Every row comes from one small tree of marks. The marks that hang from a mark follow it in brackets, in the order of their numbers. Every link used is in the known rows. Which tree was each row made from?
Known rows
K_974[K_686[K_103] K_907]: [-0.22 -2.42  1.51  1.44 -0.52 -0.43  0.18  1.01 -0.12 -1.38 -2.38  2.67
  0.89 -4.67 -2.52 -0.68  1.08]
K_521[K_686[K_103]]: [-0.75 -0.70  1.11  1.37 -0.35 -0.50  0.17  0.88 -1.81  0.22 -2.21  1.53
  1.18 -3.04 -1.52  0.38  1.13]
K_889[K_907[K_103 K_521]]: [ 0.54 -1.25 -1.05  0.27 -0.02  0.73  0.16  0.04  0.43 -1.62 -2.63 -0.89
 -0.21 -2.53 -1.55 -0.15  1.06]
K_686[K_103[K_907]]: [ 0.41 -1.42 -0.46  0.67 -0.44  0.10  0.14  0.44 -1.13 -1.29 -1.40  0.13
  0.34 -2.29 -2.29 -0.66  0.79]
K_889[K_907[K_521[K_686[K_103]]]]: [-0.99  0.08  1.07  1.61 -0.19  0.67  0.42  0.89 -1.59 -0.95 -3.49  1.67
  1.06 -5.27 -1.90  0.42  1.53]
K_103[K_907[K_521[K_686] K_974]]: [-1.00 -1.73 -0.82  0.85 -0.95  0.16  0.36  1.45 -1.62  0.81 -2.37  0.74
  0.65 -0.85 -0.26  2.30  1.73]
K_889[K_686[K_103] K_907[K_974]]: [-0.62 -1.34  0.00  1.73 -0.48 -0.84  0.70  1.32 -0.33 -0.07 -2.91 -0.50
  1.34 -1.10 -2.04 -2.40  1.09]
K_659[K_686[K_103 K_521 K_974]]: [-0.09 -2.03 -2.31  1.52 -0.12 -0.94 -0.11  2.56 -1.83 -1.86 -4.42  1.99
  1.59 -6.27  0.28  1.18  1.73]
K_974[K_686]: [-0.38 -1.24  0.87  1.42 -0.28 -0.80  0.23  0.78  0.05  0.26 -0.07  0.87
  0.23 -2.39  0.15  0.30 -0.26]
K_521[K_686[K_974]]: [-0.55 -0.10  0.88  2.05  0.00 -0.16  0.11  1.77 -1.52  0.26 -1.64  1.54
  0.68 -1.02  1.06  1.32  0.63]
K_974[K_686[K_103] K_907[K_521]]: [-0.88 -2.17  0.06  1.12 -0.51  0.18  0.10  1.20 -0.53 -1.29 -2.93  4.06
  0.59 -5.90 -2.09  0.44  1.63]
K_659[K_686]: [ 0.33 -1.15 -0.25  0.18 -0.32 -0.79  0.13  0.72  0.12 -0.15 -0.86  0.64
  0.54 -1.88  0.15  1.09  0.74]
K_974[K_686[K_103 K_521] K_907]: [-0.46 -3.22  0.29  1.16 -0.97 -0.28  0.02  1.42 -0.46 -2.53 -3.46  2.21
  1.42 -7.78 -1.98 -0.14  1.60]
K_907[K_521 K_974]: [-1.13 -0.83 -2.30 -0.29  0.07  0.01  0.02  0.79 -0.55  1.12 -2.02  1.14
  0.19  1.32  0.31  1.12  0.84]
K_103[K_907[K_521 K_974[K_686]]]: [-0.87 -3.21 -1.55  1.28 -0.79 -0.41  0.35  1.64 -0.74  0.41 -1.79  1.20
  0.21 -1.86 -0.15  1.55  0.96]
K_907[K_974]: [-0.47 -1.03 -0.85  0.09  0.08 -0.71  0.06  0.64 -0.12  1.11 -1.26  0.02
  0.46  2.56 -0.01  0.17  0.14]
K_974[K_686 K_907]: [ 0.06 -1.96  1.55  0.96 -0.68 -0.17  0.19  0.77  0.71 -1.07 -0.87  1.93
  0.31 -2.92 -0.95  0.12  0.49]
K_521[K_686]: [-0.49 -0.03  1.49  0.85 -0.49 -0.25  0.21  0.63 -0.95  0.60 -0.68  0.43
  0.66 -1.35  0.09  1.03  0.64]

Write each row's tree
[-0.16 -1.61 -1.03  0.82 -0.18  0.49 -0.29  1.76 -1.15 -3.08 -4.41  2.52
  1.15 -5.02 -1.11 -0.18  1.78] -> K_686[K_103 K_521 K_974[K_907]]
[ 0.93 -2.55 -0.37  1.33 -0.78 -0.15  0.12  1.49  0.41 -1.54 -2.67  0.53
  0.23 -1.23 -0.63 -1.11  2.19] -> K_889[K_686[K_974[K_907[K_103]]]]
[ 0.80 -3.84  0.89  0.94 -0.85 -0.56  0.12  0.70  1.02 -1.47 -1.95  0.65
  0.24 -3.21 -2.13 -0.26  1.27] -> K_974[K_686 K_907[K_103]]
[ 0.01 -2.30  0.01  0.22 -0.97  0.71  0.03  0.67 -0.41 -1.09 -3.55  1.36
  0.43 -3.40 -1.82  1.64  2.72] -> K_974[K_907[K_103 K_521[K_686]]]
[-1.57 -0.97 -0.57  0.69 -0.49 -0.20  0.19  1.37 -1.52  1.77 -2.63  1.61
  0.85 -0.37  0.41  2.11  1.38] -> K_907[K_521[K_686] K_974]
[-0.70 -1.26 -1.13  0.94 -0.99 -0.44  0.14  1.08 -1.11 -0.89 -2.14 -0.05
  1.17 -5.87 -0.69 -1.16  1.93] -> K_889[K_686[K_103 K_521]]
[ 0.56 -2.29 -1.33 -0.68 -0.55  0.89 -0.17  0.04  0.56 -1.71 -2.86  0.92
 -0.28 -1.96 -1.84  0.59  2.14] -> K_974[K_907[K_103 K_521]]
[-0.72 -2.50  0.88  2.43 -0.07 -1.25  0.58  1.62 -0.32 -0.32 -3.26  0.84
  1.47 -2.59 -2.21 -1.34  0.11] -> K_889[K_907[K_974[K_686[K_103]]]]
[-0.26 -4.92 -1.75  1.16 -0.76 -1.60  0.02  1.74 -0.08 -0.24 -3.73 -1.21
  1.12 -3.55 -0.34  0.43  1.23] -> K_907[K_103 K_974[K_686[K_521]]]
[-0.30 -2.61 -3.08 -0.34 -0.12 -0.51 -0.09  0.68 -0.32  0.72 -3.37  0.06
  0.08  0.93 -0.85  0.78  1.50] -> K_907[K_103 K_521 K_974]
[ 0.03 -2.43 -2.05  0.19  0.00  0.16  0.23  0.68  0.34 -0.58 -3.83 -0.98
  0.26  0.00 -1.53 -0.21  1.18] -> K_889[K_907[K_103 K_521 K_974]]
[-0.11 -2.39 -1.36  0.61 -0.32 -0.62  0.19  1.06 -1.29 -0.26 -2.54  0.08
  0.91  0.40 -2.28 -0.56  0.95] -> K_686[K_103[K_907[K_974]]]
[-0.33 -3.06 -2.38  0.45 -0.71 -0.41  0.06  1.44 -1.59 -1.36 -3.65 -0.60
  1.29 -3.26 -1.61 -0.10  1.46] -> K_686[K_103[K_907[K_974]] K_521]
[ 0.25 -1.57 -0.93  0.86 -0.86  0.33  0.46  0.44  0.62 -1.18 -2.25 -1.25
 -0.07 -3.41 -1.18 -1.22  1.87] -> K_889[K_686 K_907[K_103 K_521]]
